Every row comes from one small tree of marks. The marks that hang from a mark follow it in brackets, in alphabetical order. Every link used is in the known rows. Which tree was each row made from?
Known rows:
T(E F P S): -1.84 0.50 0.04 -1.21 -1.10 -4.10 7.02 2.04 -1.10 -1.32 -0.90 0.34 0.46
 1.08 0.19 1.42 -1.69 -0.91 1.00 1.67 -2.74 3.33
E(S T(F)): -4.45 0.19 1.06 -0.45 -0.32 -2.84 3.80 1.53 -1.47 -4.05 -0.50 -0.08 2.03
 0.24 0.74 2.12 -0.32 1.23 -0.58 0.57 -1.07 2.14
F(C N): -2.04 3.16 1.60 1.03 -1.43 -1.92 -0.57 0.33 -1.72 -2.77 1.36 0.05 0.39
 -1.01 0.40 -0.73 1.20 0.86 -0.10 1.34 0.10 1.94
X(C(F(N T V))): -1.24 3.24 2.02 0.87 -0.92 -1.76 -0.20 0.63 -0.95 -3.09 3.13 0.48 0.35
 -0.35 0.67 0.18 0.92 0.42 -0.13 0.73 2.33 2.82
E(T(F(N V) P S)): -2.76 1.59 0.79 -0.59 -0.86 -2.90 5.35 1.64 -0.42 -3.86 -0.12 -0.32 1.35
 -1.85 0.45 -0.07 0.04 0.97 -0.07 1.34 0.31 4.12
E(T(P S)): -3.36 1.12 1.39 -1.52 0.11 -3.83 5.08 1.19 -1.28 -3.04 -0.66 0.75 1.29
 -0.49 1.09 0.42 -0.47 1.35 0.15 0.57 -1.31 3.42
X(C): -2.62 2.35 1.19 -0.58 -0.86 -2.49 0.65 0.40 -1.96 -1.67 1.94 1.11 0.81
 0.66 0.73 1.48 0.18 -0.11 0.56 0.54 0.07 1.84
M(T(E F)): -2.23 1.53 1.96 -0.51 -0.99 -3.41 4.41 1.63 -2.39 -1.92 0.47 0.07 0.77
 1.65 0.64 1.93 -1.42 -0.77 0.21 0.79 -2.43 2.56
G(S): -3.14 0.82 1.61 0.72 -0.63 -2.70 2.43 2.22 -2.16 -2.29 0.87 0.72 1.45
 -0.76 0.87 1.42 -1.05 1.01 0.37 0.84 -2.91 1.44
S(E(T(F(C N V) P))): -2.93 1.74 0.52 0.51 -0.72 -3.94 4.07 1.09 -0.39 -3.64 -0.18 -0.39 2.19
 -0.17 -0.03 -0.30 0.52 1.06 -0.07 0.77 -1.02 3.51
C(F(T)): -1.21 2.18 2.13 0.92 0.09 -2.44 0.77 0.98 -1.59 -2.47 1.79 0.56 0.26
 0.99 0.21 0.67 -0.94 0.10 -0.12 0.16 0.36 1.65
S(E(T(F(C N)))): -3.19 1.39 0.80 0.57 -0.72 -4.10 3.04 1.36 -1.30 -3.83 0.10 -0.23 1.93
 0.78 -0.10 0.77 -0.01 1.35 -0.14 0.66 -1.84 2.45
V(F(T)): -1.79 1.68 2.80 0.97 -0.14 -2.33 0.27 1.57 -0.93 -3.63 1.15 0.51 -0.10
 0.68 0.13 1.03 -0.46 0.04 -0.72 0.32 -0.51 1.64
S(E): -2.90 0.68 1.13 0.71 -0.58 -4.23 2.56 1.56 -1.68 -2.75 0.82 0.05 2.17
 1.37 0.23 1.01 -0.58 1.06 0.64 0.18 -2.37 1.88
E(T(F)): -3.32 1.56 0.79 -0.54 -0.31 -2.85 3.18 1.09 -1.61 -3.15 0.41 -0.03 1.37
 0.49 -0.04 1.46 -0.88 0.38 -0.07 0.37 -0.58 1.98
E(S T): -4.77 0.23 1.86 -0.60 0.06 -3.14 3.15 1.29 -1.65 -4.37 -0.17 0.09 2.18
 0.10 1.42 1.38 0.24 2.38 -0.58 0.16 -1.28 2.32
C(F(N T(P) V)): -0.54 2.81 2.21 1.38 -0.52 -1.96 1.48 1.07 -0.13 -3.28 2.26 -0.29 0.68
 -1.27 0.19 -1.37 0.55 0.43 -0.29 0.84 2.29 3.22
T(E F): -2.21 1.13 0.31 -0.13 -1.17 -3.28 3.82 1.58 -1.76 -1.78 0.82 -0.33 0.75
 2.11 -0.37 1.82 -1.47 -0.63 0.73 1.01 -2.14 1.77
M(T(F P S(E))): -2.20 0.84 1.64 -0.69 -0.83 -4.24 6.40 2.06 -1.66 -1.85 -1.10 0.78 1.37
 0.14 0.90 1.67 -1.44 -0.85 0.37 1.09 -2.59 3.62
X(C(F(T(P)))): -1.26 2.81 1.72 -0.39 -0.18 -2.61 1.12 0.31 -1.18 -1.41 1.85 1.56 0.15
 0.83 0.53 0.97 -0.08 -0.81 0.15 0.49 1.11 2.28
F(T(E) V): -2.24 2.31 2.70 0.77 -0.41 -3.05 3.15 0.95 -1.45 -3.64 1.19 -0.61 1.05
 0.19 0.91 0.44 -0.21 2.09 0.07 0.26 -0.99 3.29
M(T(F(V) P S(E))): -2.24 1.27 1.42 -0.12 -1.03 -3.68 6.21 1.98 -1.27 -2.32 -0.66 0.21 1.61
 -0.53 1.12 1.04 -0.94 -0.44 0.28 1.05 -1.87 4.42

Write each row's tree:
-1.83 4.11 2.12 1.04 -0.27 -1.94 1.65 -0.67 -0.90 -2.37 -0.04 0.24 0.55
 -1.70 0.99 -0.91 0.94 1.04 -0.34 0.71 0.43 3.64 | F(C T(P) V)
-1.58 1.96 3.00 0.88 -0.69 -2.81 1.23 1.40 -0.09 -3.96 0.00 0.43 -0.48
 0.05 0.49 -0.30 1.13 0.48 -1.27 1.40 -1.03 2.79 | V(F(C N T(E(S) P)))
-2.71 1.15 2.36 0.30 -1.64 -2.81 4.41 2.14 -1.58 -3.59 0.70 -0.83 1.46
 0.01 1.17 1.15 0.02 0.47 -0.34 1.26 -1.36 3.55 | M(T(E(S) F(N V)))
-1.65 2.57 1.70 1.66 -1.23 -1.43 -1.92 1.17 -0.62 -3.57 1.64 0.16 -0.49
 -0.06 -0.01 -0.61 1.15 -0.14 -0.84 1.15 0.13 1.83 | V(F(C N))
-1.74 1.40 2.78 0.70 -0.19 -3.08 1.30 1.84 -0.95 -3.62 0.98 0.31 -0.25
 1.69 0.15 1.13 -0.62 0.27 -0.63 0.34 -1.63 1.95 | V(F(T(E)))
-1.90 2.74 2.50 0.46 -0.14 -2.56 3.38 0.42 -0.73 -2.77 0.57 -0.06 1.32
 -1.60 0.74 -0.32 0.12 1.02 0.02 0.44 0.59 3.43 | F(T(P) V)
-1.47 2.21 -0.01 0.23 -1.97 -2.87 5.12 1.42 -0.35 -2.42 -0.38 -0.44 0.14
 -0.88 0.43 -0.59 0.30 0.05 0.42 2.36 -1.17 4.60 | T(E F(C N V) P S)
-1.62 3.13 2.57 1.47 -1.03 -3.21 3.24 0.85 -0.50 -4.18 -0.40 -0.08 0.86
 -2.69 1.21 -1.38 1.42 2.48 -0.37 1.49 -0.36 4.76 | F(C N T(P S(E)) V)
-3.61 0.37 0.79 0.74 -0.40 -3.99 5.32 2.60 -0.92 -3.26 -0.26 0.23 2.62
 -0.78 0.59 1.06 -0.82 1.41 0.12 0.78 -3.37 3.00 | G(S(E(T(F(V) P))))
-3.38 0.45 1.11 0.86 -0.76 -3.95 5.19 2.84 -0.70 -3.79 0.07 -0.02 2.64
 -1.42 0.46 0.58 -0.37 1.68 0.01 1.12 -2.85 3.09 | G(S(E(T(F(N V) P))))
-3.25 1.01 0.85 0.75 -0.82 -3.93 3.73 1.86 -0.85 -4.46 0.74 -0.84 2.53
 0.28 -0.06 0.58 -0.01 1.70 0.01 0.44 -1.15 2.95 | S(E(T(F(N V))))
-3.43 0.63 1.16 -0.53 0.11 -4.97 4.72 1.30 -0.98 -3.18 -0.30 0.27 2.52
 0.93 0.36 0.42 -0.29 1.39 0.27 0.04 -2.26 2.83 | S(E(T(P)))
-1.78 0.84 0.12 0.60 -1.73 -3.51 5.86 2.43 -0.01 -3.17 -0.11 -0.56 1.78
 -1.58 0.02 -0.06 -0.16 0.21 0.66 1.83 -0.63 4.24 | T(F(N V) P S(E))
-1.30 2.95 2.02 0.74 -1.00 -1.91 0.44 1.04 -1.06 -3.35 2.71 0.65 0.13
 -0.52 1.00 0.41 0.72 0.78 -0.03 0.92 1.86 3.23 | X(C(F(N T(S) V)))
-2.95 2.56 0.95 -0.03 -0.81 -2.43 1.90 0.65 -1.45 -3.50 0.39 -0.15 0.91
 -0.37 -0.04 0.47 0.20 0.72 -0.44 1.01 -0.05 2.25 | E(T(F(C N)))
-2.70 0.13 1.05 0.13 -1.68 -3.20 4.12 2.34 -1.29 -3.32 0.63 -0.74 1.33
 0.89 0.08 1.60 -0.32 0.35 0.11 1.65 -1.68 2.04 | T(E(S) F(N))
-1.81 3.31 0.29 1.76 -1.93 -0.91 0.36 0.55 -1.03 -2.87 1.50 -0.88 0.64
 -1.39 -0.22 -0.29 0.75 -0.09 -0.04 1.60 1.15 2.53 | T(F(C N V))
-0.91 1.88 2.61 1.00 -0.56 -2.57 1.42 1.86 -1.41 -3.60 1.77 0.35 0.02
 -0.29 0.44 0.16 -0.48 0.93 -0.20 0.92 0.63 2.34 | C(F(N T(S)))
-1.55 2.38 1.41 0.40 -0.44 -3.10 2.21 0.92 -0.75 -2.51 1.50 1.09 0.69
 0.46 1.00 0.66 0.21 0.36 0.19 0.53 0.52 3.66 | X(C(F(T(P S(E)) V)))
-2.25 4.11 2.29 1.72 -0.44 -1.54 0.15 -0.45 -1.63 -3.17 0.65 -0.06 0.42
 -1.20 1.11 -0.28 0.75 1.80 -0.46 0.47 0.17 3.09 | F(C T V)
-1.97 1.83 2.45 -0.06 -0.34 -3.68 5.75 1.36 -0.93 -3.27 -0.19 -0.03 0.81
 -0.66 1.38 0.14 -0.37 1.89 0.30 0.82 -1.50 4.52 | F(T(E P S) V)
-1.96 2.36 1.32 -0.39 -1.22 -3.11 5.60 1.17 -1.54 -1.76 -0.91 0.27 0.27
 0.08 1.43 0.60 -0.59 -0.56 0.12 1.46 -2.27 4.66 | M(T(E F(C V) P S))
-2.60 1.65 -0.28 0.29 -1.29 -2.59 4.59 0.64 -0.35 -1.83 -0.84 -0.42 1.03
 0.32 0.58 0.26 0.44 -0.39 0.01 1.60 -1.44 3.71 | T(E(S) F(C V) P)
-1.46 2.55 1.16 0.23 -1.10 -1.99 -0.50 0.80 -1.27 -2.18 3.15 0.86 0.30
 0.60 0.37 0.47 0.61 -0.47 0.24 0.87 1.64 1.95 | X(C(F(N)))
-0.58 1.57 2.45 0.15 -0.45 -3.58 3.67 1.90 -0.86 -3.00 1.10 0.40 -0.03
 0.35 0.45 -0.29 -0.51 0.58 0.01 1.19 -0.27 3.11 | C(F(N T(E P S)))
-0.53 2.46 2.21 1.10 -0.60 -2.67 2.54 1.29 -0.18 -3.32 2.13 -0.48 0.51
 -0.26 0.25 -1.31 0.40 0.72 -0.14 0.88 1.20 3.51 | C(F(N T(E P) V))
-3.77 0.06 1.47 0.17 -0.05 -4.66 5.09 2.52 -1.36 -3.11 -0.43 0.79 2.55
 -0.32 0.86 1.11 -0.89 1.83 0.18 0.56 -4.08 2.49 | G(S(E(T(P))))
-1.14 1.10 3.14 0.23 -0.67 -3.50 3.10 2.53 -0.18 -4.11 0.44 0.38 -0.43
 0.03 0.32 0.12 -0.05 0.44 -0.60 1.32 -1.24 3.09 | V(F(N T(E P S)))
